Known rows, with every step that occurs:
megud baluf gaket fupav toter gali: [-17  27  29  -8  -2  -2  23 -33  28   7  -8 -19 -35  40  11  -6 -22 -21
   0  -5 -15  19 -12 -12  -9 -14  11   6  45  18 -57  11  24  46  13]
fupav gebu: [-30  16  12 -33  24   3 -38  17  24 -34 -12 -18  18   1  25   9  -4  -9
   4  -6  21  -9 -16  -9  -8  -2  -6 -15   7   5  -5  19  -4  14  -5]
gaket fupav konu: [-40  -7  16 -25  17   5 -32 -18  -6   1   0 -36  11  22  19   6 -32 -15
 -11 -22 -11  13   4  -2  20 -11   1  -7  30 -19  -7   3 -15  33 -26]
gebu baluf gaket fupav konu: [ -8 -26  -5 -20   3 -15 -16  -5 -17  22  -3 -30  -9 -31  23   5 -46 -25
 -11 -23  -5  -8   0  18  26  -3  37  11  39 -21  -6  18  -2  34 -18]
megud baluf: [-23   7  10   1  23  11  18  11  20 -32 -16 -13 -12  10  14 -15 -12 -19
  22  -7   2  -3 -15  -6   3 -12  -8  15  -2  -9 -41   5 -13   0   2]
gali gebu baluf megud fupav toter: [ -6 -15   8 -17  14  49 -15  48  13 -59  -4  -9   4 -47  17 -30 -24 -33
  14  14 -19  13 -27  25  34  29  27 -34  15  46 -16 -22 -15 -17  46]
baluf toter gali gaket fupav megud: [-31  25  18 -44  45 -21  10 -51   8  16  10 -15 -25  33  26   2  -9 -17
 -25 -20 -11  -1 -24 -27 -24  12  -3   8  71  59 -16  18 -32  17 -41]
baluf gaket fupav toter: [-25  -2  21  -8   1 -13 -48 -12  16  -8 -20  -7  -5  37  29  16 -32 -20
  -3 -11  12  -7   7   0   0  -6  26 -10  49  -1 -27  18  21  36   2]
fupav gebu baluf gaket: [  6  -4  -9 -28  10 -16 -22  31   6 -13 -14 -10   0 -46  29   7 -14 -17
   6  -9  30 -34 -20   5   0   6  29   5  12   0  -5  38  13  10   4]
megud fupav gebu baluf toter gali: [ -7  27 -10 -29  25  -4  41  12  15 -13   6  -5  -7 -35  11 -22  -8  16
 -23  22   7  -1 -31 -22   0  22  13   9  19  52   6  10  -6  15  -1]
gali gebu fupav konu rute: [-40 -30  28 -30  34  12 -19  10 -25 -16  19 -38  31 -33 -14   5   2 -28
   9  -7  -9   6  12  10  32   1 -10 -29 -18  11  -4  21 -35   6   6]
konu fupav toter baluf gaket: [  7  -5   9 -25   0 -14 -29   9  19 -27   7   9 -18  15  30  12  -9 -30
  11 -32  17 -24   7  -1 -28  -4  26 -15  25 -15 -23  16  32  38  -7]
konu fupav gebu baluf toter gali: [-10  41 -19 -35  14 -15   6   5   8 -13   4  24 -24 -28   4  -5 -30  26
 -12  -4   7   0 -31 -28 -23   4  10 -22  30  40   1  31   5  37  -9]
konu fupav megud: [-32  16   4 -17  27 -18 -24   2  17  -7   1  -6  -2  26   9  12 -27 -12
  -1 -11   2 -10  -7 -23 -30   1 -24 -35  17 -13  16  21   1  23 -26]
megud fupav konu rute: [-33 -12  11 -29  36  -3   7  15  -7 -21  19 -43  29   4   9  13 -28 -18
   6   3  -5   1  39 -20  18  12  -3   1 -23 -17  27  -2 -16  -6 -21]
rute konu fupav: [-30   8  -3 -17   3 -23 -24  -6 -10 -30 -28   1  12   6   0  16 -37  -7
  27 -29 -19 -36  18 -22   1   4   0 -10   0  14   6  11  -2  29  -4]
megud baluf gebu fupav konu rute: [ -2  -9  24  -2  57   1  50   9 -26  -4   4 -50  11 -54   7  12 -10 -35
  -1   6 -10  19  -7  -9  28  -8 -19   2 -12  -5 -41  36 -14  17   6]
konu rute: [-29  17  -3 -27  47 -23 -18  19  -1 -35 -10   1  16  12  16  22 -33   5
  13 -18  28 -16  21 -20   4   0 -16   2 -15 -22   1  24  -9  10  -7]
rute konu fupav toter: [-43  11   2  -3  -3   3 -38   0   6 -38 -28   8   9  20 -10  20 -37 -21
  22 -16 -17 -20  22 -28  -5   8  16 -32  12   7  -3   3  17  34   6]
gebu baluf toter: [-19   8 -28   0  34 -10  13  24  -2 -25 -25  28 -23 -33  19 -11 -31   6
  -7  -6  26 -22 -17  -6  13   6  24  19  22   7 -20  14 -19  -1  -8]
baluf gaket: [-18   7   7 -13  19 -36   3   1   9 -19 -21 -13  -6  16  36   7 -21 -14
  11 -15  17 -45  15   5  -8  -3   5  19  16   8 -14  13  -1   0 -16]
fupav toter gali: [-51  51   6  -9  29   5  25 -16  42 -26 -14  -2  -8  45   4  -7  -7 -13
 -22  -2   6  10  12  -5 -16  -3 -13  -9  24  14 -16 -11  10  33  -6]
toter baluf: [ -7   2  -1 -33  37  -6  -6   8  14 -33  -1  -5  -1   1  40  -9  11 -16
   0 -36  29 -24 -12   4  -5  -5  -1  19   7 -30 -26   4 -10  31 -12]
megud fupav gebu baluf: [ -6 -11  -4 -24  17   7 -13  42  16 -24  -1 -18  22 -42  17 -11  -4 -13
  -2  11  15  -1 -32  -3  14  15  18   0  -6  -3  22  11  -3  10   8]
rute konu: [-36   8  -3 -12  20 -16  -5  -8  -3 -34 -39 -11  13   2   9   8 -19 -19
  17 -23  -6 -45  16 -13  11   8   1  10  -1   9  -9   3 -10  17  -2]
megud fupav gebu baluf gaket: [ 11 -19   1 -27   6 -15  -7  37  10 -12  -3 -27  11 -49  29  -3  -6 -20
   7   9  18 -26 -20   4  10  18  31  13   6  14  16  21  10   4   7]
toter gali megud baluf: [-24  42  15  -5  15 -16  50 -17 -11  -4 -27 -12 -44  33  -2 -27   2 -22
  -9  -1 -12   8 -15  19   4 -28  -9  20  26  24 -28  -4 -35  13   8]
toter gali megud fupav konu: [-39  19  20 -16  12 -19  53 -25 -24  13   2 -52  -6  31  -2 -23  -2 -33
 -41  13 -32   9  23  27  18 -12  -2   9  26  34  29 -30 -43   7 -21]
baluf megud fupav: [-11  11  13 -26  40  -2  20  12  15 -53  -7 -28  18   1  46 -10 -36  -7
   5   7  -5 -14   4  -1  19  23 -21  -5  12  37  -4 -24 -18 -12   7]
gebu baluf toter gali: [-19  42 -26  -9  39 -20  58  -3   7 -12 -14  23 -36 -18   8 -21 -27  19
 -25  -4  13 -13 -12 -11  -1   4   8  25  30  31 -14   6 -16  21 -10]
baluf toter gali megud fupav: [-29  35  14  -8  16 -44  51 -20 -20  -8 -16  -5 -25  40  11 -27  -5   3
 -31  24  -8  -9   5   5   2  -7   4  17  43  67   7 -11 -44  -4 -14]
gaket fupav: [-32   7  11 -23  21 -15 -44 -12   6 -16 -14  -5  12  27  26   2 -31   2
  -3 -21  12  -2 -12  -8  13 -11  -8   3  29 -12 -10  11 -10  40  -4]
fupav konu rute: [-37   5   4 -30  45  -3  -6  11 -12 -20   8 -27  15   4   7  23 -36 -14
   4 -18   7  -6  36 -15   9   0  -5  -5 -12 -28   3  12 -14   3 -22]
gebu fupav: [-35  -1  14  -2  47 -17   7  -6  16 -17 -19 -12  23  -7  15  -5   4 -13
 -16  -1  21 -10  -3   8  24   2 -29   2   8   7  -4  17 -16  27  -4]

Rows:
[ -8  -1 -19 -29  -2  -3 -44  23 -13 -24 -24   5  16 -56  -7  16 -28  -9
  21 -24  -8 -25 -18 -21   4  15  24 -23  -1   2  18  33  10  37  14]	rute konu fupav gebu baluf
[-29 -13  18 -23  21 -22  -6  13 -47  -7   0 -38  14   6   1   8 -17 -32
  -9  10  -9   3  37  10  29  -5  10  -2  -2  -8  35  -1 -42 -14 -13]	gali megud fupav konu rute
[-34  23  17 -31  25 -31  41 -13 -39   6  11 -45   3  23 -11  -1 -14 -20
 -28   9 -19  11  40   4  16  -6  -4   5   6  14  38 -14 -38   5 -15]	toter gali megud fupav konu rute
[ -7   1 -23 -23  -1 -10 -35  18 -23 -25 -23  23  -1 -58  -3  15 -38   7
  21 -14  -6 -32 -22 -38  -3  19  39 -23  16  33  -1  38   6  22   6]	rute konu fupav gebu baluf toter
[-44  35  14  -8  23   7  42 -10  45 -24   0 -17   6  43   2 -19  -1 -13
 -21  20  -5  14  13  -9  -3  10 -10  -4  13  24   6 -29   5  22  -4]	megud fupav toter gali
[ -8  -9  37   9 -23 -11 -39 -11 -21   6 -36  -9 -40  32  11  -1 -20 -46
   5   1  -8  16 -16  23  10 -28  42  -2  61   9 -49  20  -2  20  22]	gali megud baluf gaket fupav toter
[-24  47  16   7  52 -14  56 -20  28 -12 -19 -18   6  -1  13  -4  11 -20
 -49  11   5  15 -15   8   2  -2 -32  -7  33  37 -30  12  10  57  13]	baluf gebu fupav toter gali
[-42 -16  22  -5  41   5  19 -14   5  -1   0 -41  24 -13   5  -3   1 -33
 -22  -1  -3  -1  14  15  28   3 -22 -11  10  -2  -2   7 -21  21 -20]	gebu fupav konu
[-13  -5  14 -31  19  15 -55  -7  19 -21  -3   1  -1  19  30  -1  -1 -21
 -11 -32  22  13 -19   0  -2  -7  17  -6  39 -36 -40   6  16  65   2]	gaket fupav toter baluf
[  7   0 -13 -20  41   1  26  32   7 -42 -11 -14   8 -45  40 -19 -43  -8
  -2   4  -2  -8 -13  10  35  32   2   4  12  17   3 -17 -16  -4  17]	gebu baluf megud fupav
[-36 -13  17 -12  23  13  20   4   7 -16  12 -50  19  14  14 -11 -15 -28
  -6   7 -15  -1  20   0  18   7  -2   3   0  -3  16 -24 -21  -5 -28]	megud fupav konu
[-21  28  13 -19  40   7  62 -21  20 -27   3  -8 -47  18  22 -23  -1 -25
  16 -10 -17  -7 -15 -15 -12   4   7  41  28  75 -53  -5 -41 -22 -16]	megud baluf toter gali gaket
[ -7  32  -7 -43  33  15  29  14   5 -39  -3  -7 -20 -42  19 -32 -28  -4
  -2 -19 -16  -4 -30  23  16  13  -6 -13  18  59 -27 -14 -27  11  34]	toter gali gebu baluf megud
[-36  -6  12 -41  33  -6 -43  -7 -25  -1   7 -26  19  10   9  28 -48  -4
  -4 -25   2  14  22 -20  19  -7   3 -12  11 -35  -2  20 -11  34 -21]	gaket fupav konu rute
[ 19  14  -1 -28  40 -19  14  21  -2 -30  -8 -17  -5 -18  55  -3  10 -18
  -9 -36  24 -25 -30   3  -9 -12  -1  23  16 -14 -40  14  -4  39  -4]	toter baluf gebu
[-42  19  18 -24  33  15  30 -11  47 -32   9 -24   5  44  15 -14  14 -44
  -8   3 -15   5  12   1  -4  21   5  16  20  50   9 -35 -19  -2 -12]	megud fupav toter gali gaket
[-14  -8  33   5  -7   6 -22  -8  23  -9 -17 -12 -25  27  18   3 -27 -32
  20  -4  -7  13 -15  -6   0 -11  29   2  39   0 -58  19  21  25  15]	megud baluf gaket fupav toter
[-46  42  18 -20  19   1 -10 -33  32  -7 -10  -2  -4  54   7  -3 -20   1
 -28 -10   1  25  -2 -14  -6  -9  -8 -12  47  10 -17  -5  12  61   0]	gaket fupav toter gali
[ -4   6   4 -39  -9 -22  -7 -12 -10  10  -1 -10 -25 -22   7 -21 -21  -2
   0 -26 -11 -12 -30  22  14 -11  25  11  31  40 -16  17 -11  47  21]	toter gali gebu baluf gaket fupav
[-11   4 -13 -26  24   9 -30  36  13 -25 -17  -3   7 -47  15   1  -9 -10
  -1  -9  28  -9 -32   0   9   5  13  -5   8 -14   1  25  -1  18   7]	fupav gebu baluf
[-37   0  19   8   3  -5 -19  15  -3 -28 -29  -6   2  39   6 -12   1 -41
 -19  22   0   9  10  25  14  -5  20 -11  30  14  15 -17 -20  -5   8]	gali megud fupav toter
[-38  33   7 -36  47 -15  29 -23  28 -25  -1 -19  -8  31  29  -7   4 -27
  -3 -28   0 -18   6   9 -10   7 -11  31  24  43  -2 -14 -36   4 -23]	toter gali gaket
[ 18 -13  20 -48  21 -37 -20 -23   2  23  10 -26 -13   1  46  10   2 -26
 -11 -39  17 -22 -27  -6 -26  -3  11   5  49 -30 -24  39  15  51 -22]	toter baluf gaket fupav megud
[-46   0  18  10  39   8  -3  -3  32 -23 -24  -2  20   4   5   0   9 -27
 -20   9  22   7   3   9  15   6 -15 -21  20   2 -16  11  -1  29   6]	gebu fupav toter
[-16   8  11   0  21  -2  14   5  14  -9   2   5 -38   9   2  -5 -33  -6
  15   7 -12   5 -28 -46 -35  -4  -7 -23  28  15 -33  34  -4  -6 -23]	konu fupav megud baluf toter
[  6  15  15  11  15 -23  20  18 -33 -21 -43 -20 -30  -2  23 -14  -9 -35
  -3   1  -7  -3 -35  26  11 -33   9  18  28  12 -47  15 -33   1  21]	gali megud baluf gebu
[-27   6  23 -43  10   0 -75  -3  10 -18  -8 -17  24  12  27  13 -17   4
  -2 -14  18  10 -28 -17   0  -7  -2 -18  29  -2 -10  30   1  42   1]	gaket fupav gebu
[-31   5  19 -26  29 -14 -35 -17   9  10 -11 -17   7  22  20   9 -20  -9
 -18 -15   8   6 -21 -16  -7  -4 -17 -17  39 -20   0  26  -2  38 -18]	gaket fupav megud
[  1 -13 -11 -19   9 -35 -27   3  -9   7 -18  -1 -10 -23  32   2 -40  -5
  -6 -23  18 -20 -17  14  20  -4  29  20  38 -16 -10  30   4  38   4]	gebu baluf gaket fupav
[  8  -3 -10 -29  -5 -24 -43  30   3 -12  -4   3  -4 -43  19  17 -33  -6
  15 -15  19 -27 -20  -3 -13   4  24 -17  15   2  13  45  20  24   3]	konu fupav gebu baluf gaket
[  3 -28   9 -33  -3 -13 -48  10 -16  24  -6 -11 -18 -34  10  -8 -19 -29
   4 -22  -5 -14 -47  16   5   0  31 -15  38   8 -10  40  -4  23   9]	gali gebu baluf gaket fupav megud
[-14   6   5 -21  30  19 -19  13  31 -42  -7   4  -5  10  27  -4  14 -30
  -5 -26  27  -3  -8   4 -13  -2  14  -1  19 -30 -34  -4  10  37  -2]	fupav toter baluf
[-29  16  36 -34 -16  -1 -30 -27  15  -4   1 -14 -17  38   9  -8 -11 -17
   3 -13 -16   3 -10   8  -8 -12  19 -20  44  55 -35   7  10  42  20]	baluf gaket fupav toter gali gebu
[ -7   9  13   5  52 -28  26   2   1 -21 -24 -21  24 -27  34  -2   3 -15
 -25   0  18 -12 -20   9  19  -3 -30   5  19  15 -21  28 -16  32   3]	baluf gebu fupav
[ -3  15 -22 -19  49   1  11  27   4 -41 -27   5  -4 -47  40  -7 -49  -8
  -3 -15  11 -16 -17  15  25  18   0  -2  20   4 -18  -2 -13   4  16]	gebu baluf megud
[-22   6  16  -3  35   9  26   6  23  -5 -10 -26 -18   8   4 -10  -6 -34
   8   0  -4   3 -27 -21 -17  -4 -17  -4   9 -18 -32  20  -6  -1 -10]	fupav megud baluf
[-20  -5  17   2  50  -7  38  -7 -10  -3  -7 -50  21 -35  28   0  -1 -34
 -32   1  -5   0  -6  18  25  -5 -21  -3  20  11 -19  15 -18  26 -13]	baluf gebu fupav konu
[ -4  -5 -20  -9  21 -32   9  21   1 -12 -27   1 -14 -32  27  -1 -28 -17
   2 -17  25 -41  -1  14  12   3  26  27  12  -9  -8  19   0   8  -2]	gebu baluf gaket
